Each row was made from one small tree. Brackets hold a mark, then the marks that hang from it, in alphabetical order. Every link used is in the known rows. Write each row's tree.
Known rows:
{G {E {C {A P} Q}}}: 22 7 -11 6 3 -12 -10 -19 -6 11 -18 -9 -11 -4 11 -32 7 8 -5 7 -9 -12 38
 12 -20 14 11 -5 -9 -15 3 -2 10 -13 -8 16 -9 4 -51 -36 6 -20 -3 20 -15
 17 -59 24 -4 23 23 -9 -23 33 10 58 -18 -6 -31 0 20 -8 -8 -2 22 3
{T {L {U {P A R}}}}: -23 -22 -10 2 -5 20 30 -2 1 -15 -3 29 1 11 -7 36 -2 24 -5 5 6 23 -12 -6
 15 -5 -14 19 -8 5 14 -1 -14 24 7 -19 -3 11 1 9 12 31 0 -8 2 -7 3 0 2
 -12 13 3 18 1 -24 -15 1 4 18 1 -14 -1 -10 12 -6 -15
{P R {T {L U}}}: -20 -6 -10 3 7 6 13 -4 -13 -11 -5 18 -4 0 -2 -12 1 -5 -1 23 8 12 -15 -4
 -5 -1 -27 11 20 9 19 2 -13 -1 9 -10 0 -7 -8 10 -4 2 -10 11 1 -11 -2 5 1
 -7 -10 10 8 -19 6 -17 7 4 26 3 -11 13 -8 17 0 7
{E {C {A {P T}} Q}}: 21 7 -5 10 5 -5 1 -20 -4 17 -18 -11 -10 -9 4 -58 6 -10 -2 21 -12 -28 15
 12 -14 19 -13 -10 7 -8 0 -3 21 -29 -9 9 2 -6 -58 -26 -10 -35 -7 20 -14
 -3 -44 15 -4 24 3 1 -17 8 14 53 -13 -2 -29 5 23 0 0 2 27 5
{G E}: 11 14 5 -11 2 -31 -25 6 -4 -6 10 -5 0 -2 7 16 2 -9 1 -16 0 9 -8 10 -4 -3
 28 -1 -12 -7 13 2 -3 12 -2 20 -3 8 31 -15 2 -6 6 3 -3 7 -2 -1 -1 -6 9
 -4 -5 15 13 12 -4 -8 -6 -5 -3 -5 1 0 -3 4
{J {P A R}}: -10 -14 8 -15 -7 -21 -15 0 3 2 24 8 5 -4 -6 15 -7 32 -3 -29 -21 -6 -27 7
 21 -4 51 13 12 -3 20 -13 1 3 -15 -40 4 2 -16 -17 7 3 11 -48 -5 -26 6 -4
 -8 -5 10 13 23 9 -16 -9 4 -4 -11 -6 -16 -19 20 -1 4 -30
{L {U {P A R T}}}: -3 -15 2 -1 -1 6 30 1 -4 -22 -11 17 -3 -2 -4 3 -3 28 -8 9 -5 3 -27 -2 17
 -1 -41 22 -5 6 27 -6 -22 17 -4 -28 5 5 12 6 3 22 3 -3 -8 -20 20 -8 -1
 -14 1 17 17 4 9 -6 3 0 16 -2 -9 6 2 11 2 -20
{U {P A T}}: 6 1 5 -4 -5 -11 11 4 -2 -12 4 3 -2 -2 -3 8 -2 6 1 -8 -11 -5 -33 6 21 1
 -6 2 -10 -2 10 -1 -7 12 2 -4 9 9 36 3 -6 0 11 2 -6 -16 35 -13 0 -9 1 5
 10 -5 2 3 -6 -1 -8 -3 0 -2 8 6 1 -12
{L {U {P R T}}}: 3 -5 1 2 4 -6 29 -5 -2 -20 -9 8 -4 -10 -6 -16 -1 9 -7 15 5 -3 -25 -2 3 4
 -68 26 7 -1 21 -7 -21 15 -4 -8 4 4 12 8 -1 15 -6 19 -5 -13 11 -4 -2 -13
 -6 15 10 -4 33 0 4 -1 15 2 -4 23 -1 6 0 -1
{C {A {P {T L}}} Q}: -1 3 -13 12 2 13 16 -20 -5 5 -11 1 -9 7 4 -43 7 -2 14 33 0 -16 9 6 -4 12
 -8 -14 15 -2 -12 4 20 -25 9 10 -13 -16 -62 -14 -11 -25 -9 11 -3 -4 -34
 11 6 22 -6 -8 -8 0 -3 19 -5 6 -16 5 11 -11 -11 -2 13 7
{E {C {A P} Q}}: 19 2 0 6 1 -6 -4 -16 13 22 -9 -9 -3 1 2 -37 4 -15 -4 11 -8 -20 23 14 -13
 14 12 -11 -9 -9 -10 -5 28 -21 -8 20 -1 -1 -59 -31 -6 -21 -5 9 -11 3 -55
 15 -3 24 13 -5 -17 20 -3 53 -11 -5 -33 4 20 -10 -2 -2 20 9
{T {L {U {P R}}}}: -18 -12 -10 3 -1 10 31 -7 8 -17 -3 21 0 7 -8 16 1 5 -4 13 13 15 -8 -6 0
 0 -36 23 3 -1 9 0 -17 22 7 1 -3 10 2 11 8 26 -9 13 5 -1 -6 2 3 -10 3 1
 10 -5 0 -11 2 3 14 5 -11 14 -13 6 -7 5
{C {A P}}: 9 4 14 -1 -3 -16 -16 -9 15 13 13 -20 1 6 1 -17 2 -17 10 -6 1 -11 -6 16 6
 4 36 -22 -20 2 -18 -8 28 -19 -8 24 -1 -14 -15 -23 -5 -10 8 -34 -2 -6
 -27 -6 1 16 -2 -4 -4 25 -3 13 1 -8 -25 2 5 -22 2 -13 1 0
{G {E C}}: 13 14 -4 -7 4 -33 -32 1 -12 6 1 -7 -4 -10 8 5 3 -16 -11 -19 -7 5 7 11
 -17 3 31 0 -10 -10 18 3 -5 6 -5 19 8 15 21 -17 6 -16 4 16 -8 13 -16 10
 -7 0 20 -2 -18 11 11 38 -13 -7 -12 -2 8 6 2 12 8 8
{B {K E {T L}}}: -9 13 5 -3 -4 24 -30 9 13 25 9 -26 7 5 5 20 0 6 -3 -24 -2 8 48 -12 -3 -8
 60 -26 3 -8 -37 1 3 -6 6 1 -18 -1 -9 5 8 5 3 -26 15 25 11 11 0 3 -4 -16
 -14 -1 -8 -30 1 2 -11 -5 -3 -14 2 -21 -9 6
{P T}: 7 13 8 -6 3 -27 -14 3 -1 1 10 -4 1 -6 1 -14 0 -29 3 -2 -4 -10 -31 10 3 1
 7 -7 4 2 9 1 6 -6 1 14 8 -3 24 -1 -15 -19 3 5 -2 -12 15 -9 -2 -3 -11 6
 2 -12 16 5 1 -4 -4 0 0 1 9 3 0 7
{J {P A {T L}}}: -15 -6 -11 -4 -4 -7 -10 -3 -26 -4 12 12 0 -7 -2 7 -3 17 14 -8 -14 -1 -33
 2 14 -4 37 -4 27 2 10 6 -1 -6 5 -22 8 -8 -7 1 -2 -15 6 -16 1 -17 18 -3
 -2 -2 -2 2 19 -19 -28 -16 0 8 -8 -3 -7 -6 8 6 1 -16
{C {A {P T}} Q}: 19 8 3 7 2 -3 7 -16 5 6 -7 -8 -5 -1 5 -51 4 -4 10 23 -6 -27 4 12 -3 13
 -12 -12 3 -2 -5 -5 21 -24 -2 13 -8 -13 -50 -23 -14 -23 -4 5 -10 -11 -29
 6 1 20 -6 -1 -7 12 16 31 -5 -3 -21 2 14 -13 0 -9 16 2
{E C}: 5 8 5 -7 1 -28 -27 3 6 20 11 -6 3 -6 -1 0 0 -41 -12 -15 -8 -2 -8 13 -8 2
 36 -7 -9 -4 4 -1 14 -3 -7 20 16 11 19 -9 -4 -17 1 10 -3 1 -12 3 -7 1 9
 1 -10 -4 -8 26 -8 -7 -16 1 8 5 9 8 5 11
{K {E C}}: 18 19 10 -8 0 -35 -42 3 5 22 3 -21 -2 -15 1 -10 5 -24 -16 -28 -14 -2 6
 13 -4 3 63 -13 -14 -12 7 -8 3 -5 -13 22 6 6 21 -18 -4 -21 2 -2 -3 4 -6
 12 -11 4 10 -1 -27 -1 -6 29 -15 -11 -32 -1 5 4 11 -1 6 8
{K E T}: 18 19 21 -12 -6 -3 -32 12 21 24 15 -39 11 2 2 6 -1 -9 -3 -24 -10 3 11 4
 2 -5 59 -25 -13 -11 -24 -8 -3 8 -8 21 -8 4 21 -8 -7 -9 8 -25 3 6 11 2
 -8 -2 -2 -4 -10 8 22 -7 4 -11 -22 -8 -2 -12 8 -22 -5 2
{B K {L {U {P A}}}}: -1 -19 5 3 -5 27 16 22 13 -17 -5 23 7 14 0 54 -6 25 -1 -10 10 6 30 -19 3
 -11 -32 11 -27 11 -18 4 4 16 1 -15 -1 7 20 22 19 37 5 -5 9 22 17 -14 12
 -9 9 -9 4 9 -26 -20 7 4 33 -2 2 -4 1 -3 -17 -7
{A {P R {T L}}}: -26 1 -13 0 1 -12 -5 -19 -12 3 6 -6 -14 3 -4 -28 5 3 7 1 4 -2 -12 7 6 1
 14 0 23 7 20 -1 -3 -20 -1 -23 3 -24 -16 -4 1 -13 -1 -27 -2 -19 0 -2 -5
 10 -11 7 5 -1 7 -9 -6 5 -11 3 -12 -6 -6 -1 5 -13
{C Q}: 14 6 10 -7 0 -16 -7 7 19 4 8 10 9 4 1 1 0 -23 1 5 -7 -9 -1 10 -5 3 8 -3
 -3 -5 1 -1 16 5 1 21 -5 12 -8 -12 -15 -11 -6 20 -1 -2 -11 1 1 0 6 -4 -2
 -3 10 17 -3 -7 -10 -1 2 -11 7 1 5 11

Which tree is each row?
-27 -10 -10 0 -6 4 30 -8 -2 -10 1 17 -8 6 -5 9 1 27 -7 -1 -8 4 -21 -2 19
 2 -13 16 15 -4 24 2 -14 15 13 -33 3 5 1 8 3 10 3 -2 -3 -17 26 0 0 -6 4
 8 12 -17 -13 -9 -8 6 1 -1 -9 -4 -2 15 5 -20 => {U {P A R {T L}}}
21 2 3 3 4 -7 19 1 -10 -21 -9 0 -2 -11 -3 -9 -2 -13 3 18 8 0 -30 1 2 2
 -59 14 -5 3 7 0 -16 13 1 22 6 5 34 11 -9 7 -4 34 -2 -5 12 -11 2 -12 -10
 4 6 -7 27 2 3 0 7 2 1 25 -4 3 -6 8 => {L {U {P T}}}
-7 4 6 -6 3 -29 -11 -15 -3 1 9 -14 -11 -5 -4 -39 2 1 2 -8 -2 -14 -21 13
 10 3 9 -1 11 6 23 -10 -1 -20 -14 -23 7 -22 -6 -12 -3 -12 6 -33 -9 -24 4
 -9 -8 9 -12 14 6 10 30 1 -3 -3 -12 0 -9 -8 6 -8 7 -16 => {A {P R T}}
8 -8 7 5 -3 44 22 20 22 -3 -2 -10 15 15 1 41 -9 13 3 -2 18 3 49 -26 -14
 -10 -55 8 -16 1 -46 5 -3 19 2 3 -4 16 12 30 16 34 -4 12 12 36 12 -11 9
 -8 -1 -12 4 8 15 -29 18 4 31 -1 9 8 -5 -20 -19 6 => {B {K T} {L {U P}}}
12 -13 6 -4 -5 5 14 11 5 -14 0 15 7 5 -4 36 -6 4 0 -2 3 14 -24 2 16 -7
 -8 6 -33 7 1 -2 -6 24 -2 9 5 13 35 5 0 21 9 -3 -1 -5 13 -14 3 -14 8 -1
 14 13 -5 -4 4 -3 10 -2 -5 0 1 3 -10 -6 => {L {U {P A}}}
-11 -10 9 -8 -8 -10 16 -1 19 -4 13 10 2 8 -7 23 -3 20 -12 -19 -13 2 -20
 5 22 -1 14 14 -9 -6 16 -9 -3 20 -5 -21 4 16 13 -5 6 19 10 -24 -4 -18 19
 -8 -2 -9 16 9 12 9 -7 1 -5 -5 -9 -5 -9 -15 8 4 2 -21 => {U {P A R}}
-28 -14 -11 -5 -4 -7 1 -10 -20 -5 12 15 -4 -5 -4 -2 -2 38 4 -8 -16 -2
 -26 -2 16 -1 30 10 39 -1 26 -1 -12 -6 0 -49 2 -8 -33 -5 4 -6 4 -28 -3
 -28 14 3 -5 -3 2 13 23 -18 -27 -19 2 8 -2 -3 -15 -7 9 11 8 -27 => {J {P A R {T L}}}
-33 -7 -8 -3 -2 0 3 -2 -7 -2 6 19 -5 6 0 7 1 12 -5 -2 -10 6 -18 0 15 -2
 27 1 18 5 24 3 -2 -2 9 -38 2 -3 -10 0 0 -4 6 -23 -2 -21 16 2 -1 -3 1 12
 11 -15 -21 -12 -3 4 8 -3 -13 -16 4 20 5 -18 => {P A R {T L}}
-18 -7 -14 4 6 2 3 -15 -22 -6 -6 1 -12 0 -3 -24 2 5 7 18 16 8 -13 1 1 -1
 -13 5 15 16 19 0 -11 -15 -4 -21 1 -26 -16 2 2 -2 -3 -18 -2 -14 -10 0 -2
 5 -16 8 10 4 14 -17 1 8 10 5 -14 5 -12 3 1 -8 => {A {P R {T {L U}}}}
-1 0 5 -8 1 -31 -10 -9 -7 -5 14 -2 -2 -19 -6 -31 -3 20 0 -9 -15 -21 -33
 7 4 4 0 17 38 -7 25 -10 -8 -7 -13 -26 7 -4 -16 -10 -2 -10 -1 -13 -5 -27
 6 -2 -9 -2 -8 19 17 -11 17 -6 5 -1 -11 -1 -8 4 17 -4 10 -13 => {J {P R T}}
12 3 16 0 0 38 -21 25 17 11 -4 -22 14 7 7 29 -5 16 -2 -14 9 5 66 -23 -14
 -12 12 -12 -18 1 -40 0 -3 1 -7 -1 -15 -2 3 16 12 17 2 -17 13 36 11 2 5
 -2 -4 -11 -14 11 7 -32 17 -3 23 -6 3 -5 4 -28 -18 7 => {B {K E T} {L U}}
-22 0 -9 2 -2 -6 28 -13 1 -13 0 8 -9 1 -6 -13 6 7 -3 9 -1 -1 -20 0 4 8
 -35 19 27 -9 17 1 -14 11 9 -12 1 5 2 7 1 5 -8 19 1 -12 16 2 -1 -4 -3 8
 8 -20 6 -6 -8 4 -2 4 -4 11 -8 9 3 -1 => {U {P R {T L}}}
15 -8 2 1 -1 4 21 6 -13 -21 -9 11 0 -4 -1 12 -3 7 2 7 1 8 -33 -1 13 -3
 -34 10 -15 7 11 0 -16 16 0 -1 8 6 33 10 -5 10 7 13 -5 -11 24 -13 2 -15
 -3 6 13 2 4 -2 1 1 14 -1 -1 10 0 9 -5 -8 => {L {U {P A T}}}
18 3 2 4 2 -3 5 -3 21 21 -5 5 6 -3 5 -22 3 -23 -14 15 -17 -18 20 9 -17
 14 3 -6 -4 -16 -11 -2 29 -8 1 28 -3 22 -50 -24 -11 -19 -12 34 -7 7 -51
 20 0 12 18 -3 -19 -2 -11 52 -7 -7 -17 4 24 -2 4 11 20 20 => {E {C A Q}}
-10 -9 -10 2 3 15 4 7 -23 -8 -6 22 1 3 2 16 -2 -6 9 14 5 20 -24 -2 9 -8
 3 -6 -3 18 9 11 -7 2 12 -5 4 -8 13 11 -6 -2 5 1 1 -10 12 -3 4 -8 -7 2
 10 -14 -24 -15 5 7 25 -1 -8 -1 -4 20 -5 -4 => {P A {T {L U}}}
-10 9 -10 2 1 -13 -14 -12 -19 2 6 -11 -12 2 -2 -20 4 -16 17 2 8 0 -19 9
 5 0 20 -14 9 10 5 5 4 -20 4 3 6 -25 4 -1 -6 -21 3 -14 1 -9 5 -8 -2 11
 -14 -2 2 -3 5 -4 -5 6 -16 3 -5 -4 -6 -2 -1 -1 => {A {P {T L}}}
-2 4 4 1 0 41 -22 12 1 15 -3 -18 10 2 5 26 -3 7 -2 -8 11 18 46 -18 -10
 -11 33 -19 -6 1 -39 2 -5 -2 1 4 -20 -5 -5 12 9 16 0 -11 15 27 2 13 2 -1
 -8 -15 -10 5 -10 -36 10 4 11 -4 -6 -1 -5 -18 -13 11 => {B {K E {T {L U}}}}
-8 7 -9 3 -2 -8 20 -7 -6 -14 2 5 -7 0 -4 -5 3 -13 7 7 5 0 -23 1 2 5 -28
 7 14 -6 2 7 -7 9 16 16 6 5 25 12 -7 -4 -6 31 4 -2 19 -4 2 -4 -5 -3 4
 -23 -2 -2 -6 5 -6 4 2 14 -8 6 -2 8 => {U {P {T L}}}
19 12 9 -1 2 -10 -36 5 10 22 -12 -4 0 -15 6 -11 6 1 -21 -16 -18 -16 56
 -1 -17 7 38 -6 0 -18 -5 -7 15 -16 -9 5 -12 9 -26 -19 2 -7 -6 21 -1 19
 -14 24 -5 10 14 -10 -33 5 -9 31 -22 -5 -23 -1 11 1 13 -6 14 13 => {B {K {E {C Q}}}}
-14 -1 -11 1 -6 3 20 -2 -10 -9 1 14 -6 6 -3 17 1 8 4 0 -5 7 -26 -1 17 0
 -2 2 4 0 6 9 -6 11 16 -7 5 6 24 11 -3 1 5 7 1 -9 27 -7 3 -7 2 -2 8 -18
 -23 -4 -9 6 -4 0 -3 -2 -3 12 -1 -9 => {U {P A {T L}}}
-4 0 -14 6 6 2 -5 -10 -28 -7 -5 -5 -9 -1 -2 -17 2 -16 20 18 18 12 -19 3
 -2 -3 -10 -10 2 18 4 7 -6 -16 2 6 4 -27 8 7 -5 -10 -1 -7 1 -4 -6 -7 2 6
 -20 -3 6 2 6 -11 2 8 4 5 -8 6 -14 0 -7 3 => {A {P {T {L U}}}}
0 -5 -9 4 -1 9 21 1 -2 -15 -2 16 3 5 -5 23 -1 -14 6 13 18 20 -12 -2 -3
 -2 -30 10 -8 2 -7 5 -7 21 11 29 -1 9 27 13 1 16 -9 25 8 10 -4 -6 6 -9 1
 -9 7 -7 -7 -9 3 4 9 5 -4 16 -15 7 -13 16 => {T {L {U P}}}
9 10 7 2 2 -17 -7 -14 0 6 5 -22 -6 -1 2 -42 4 -15 10 5 -2 -19 -15 13 7 7
 10 -20 -3 3 -9 -6 19 -27 -5 14 3 -21 -15 -17 -9 -22 6 -23 -7 -14 -17 -6
 -1 16 -12 4 -5 13 11 12 0 -4 -24 2 9 -13 2 -10 7 0 => {C {A {P T}}}
12 2 8 3 4 5 -33 17 3 12 -16 -4 1 -8 7 13 2 -1 -14 -17 4 2 59 -14 -22 -4
 16 -5 -16 1 -15 0 6 -10 -11 1 -2 -1 5 4 15 7 -5 3 9 34 -9 10 1 4 8 -8
 -32 5 -21 4 -3 -2 14 1 12 10 5 -6 -6 15 => {B {K {E C}} {L U}}
0 -8 11 1 3 12 -10 23 16 -7 2 13 11 8 5 34 -3 -9 1 -5 17 3 35 -15 -14
 -11 -18 1 -14 14 -21 5 15 -3 0 2 -2 -2 12 17 9 19 -4 -4 13 25 0 -11 11
 -4 -2 -9 -4 4 -12 -20 14 0 36 1 3 -1 4 -4 -17 14 => {B K {L U}}
5 12 10 -1 -2 20 -34 17 21 34 -1 -33 7 2 7 16 -1 7 -16 -33 -7 -7 78 -17
 -21 -3 43 -18 -9 -13 -37 1 7 -5 -8 -4 -4 9 -7 6 16 -1 1 -9 8 38 4 11 -4
 7 10 -10 -29 3 -3 -2 1 -4 -6 -5 15 -4 10 -19 -1 5 => {B {K {E C} T} L}
-5 -2 -6 0 0 34 3 11 3 11 5 -5 15 14 0 24 -6 -22 9 13 15 24 4 -8 -9 -11
 5 -12 -7 6 -27 11 -4 13 10 21 -3 6 6 16 -3 6 -3 4 8 12 -9 0 2 -8 -5 -8
 11 -3 9 -24 20 4 18 -1 -4 1 -11 -2 -13 12 => {K {T {L U}}}
-10 -5 -2 2 3 45 -3 13 5 10 5 -7 16 11 2 31 -7 -10 3 1 17 18 32 -18 -14
 -13 3 -12 0 7 -39 9 4 0 11 7 -9 2 -7 21 7 20 0 -2 13 23 -3 3 6 -4 -8
 -13 6 -2 -3 -35 18 8 29 -1 -3 0 -6 -9 -14 14 => {B {K {T {L U}}}}
14 -1 1 6 1 6 30 11 1 -25 -12 8 0 2 -1 7 -1 -4 10 21 13 -3 -8 -8 -7 0
 -74 17 -5 4 -4 7 -13 18 5 14 7 7 33 23 -2 8 -8 32 1 10 16 -14 7 -10 -7
 1 2 -12 21 -7 8 1 25 4 8 23 -7 2 -11 9 => {B {L {U {P T}}}}
7 -5 1 8 3 16 23 12 1 -25 -13 10 0 0 2 12 -2 8 2 9 16 -7 22 -20 -11 -2
 -80 18 -1 6 -14 5 -4 5 3 -3 1 0 20 28 8 23 -7 30 8 20 19 -12 10 -7 -8
 -4 -2 -6 9 -15 7 6 34 3 9 21 -2 -6 -12 13 => {B K {L {U {P T}}}}
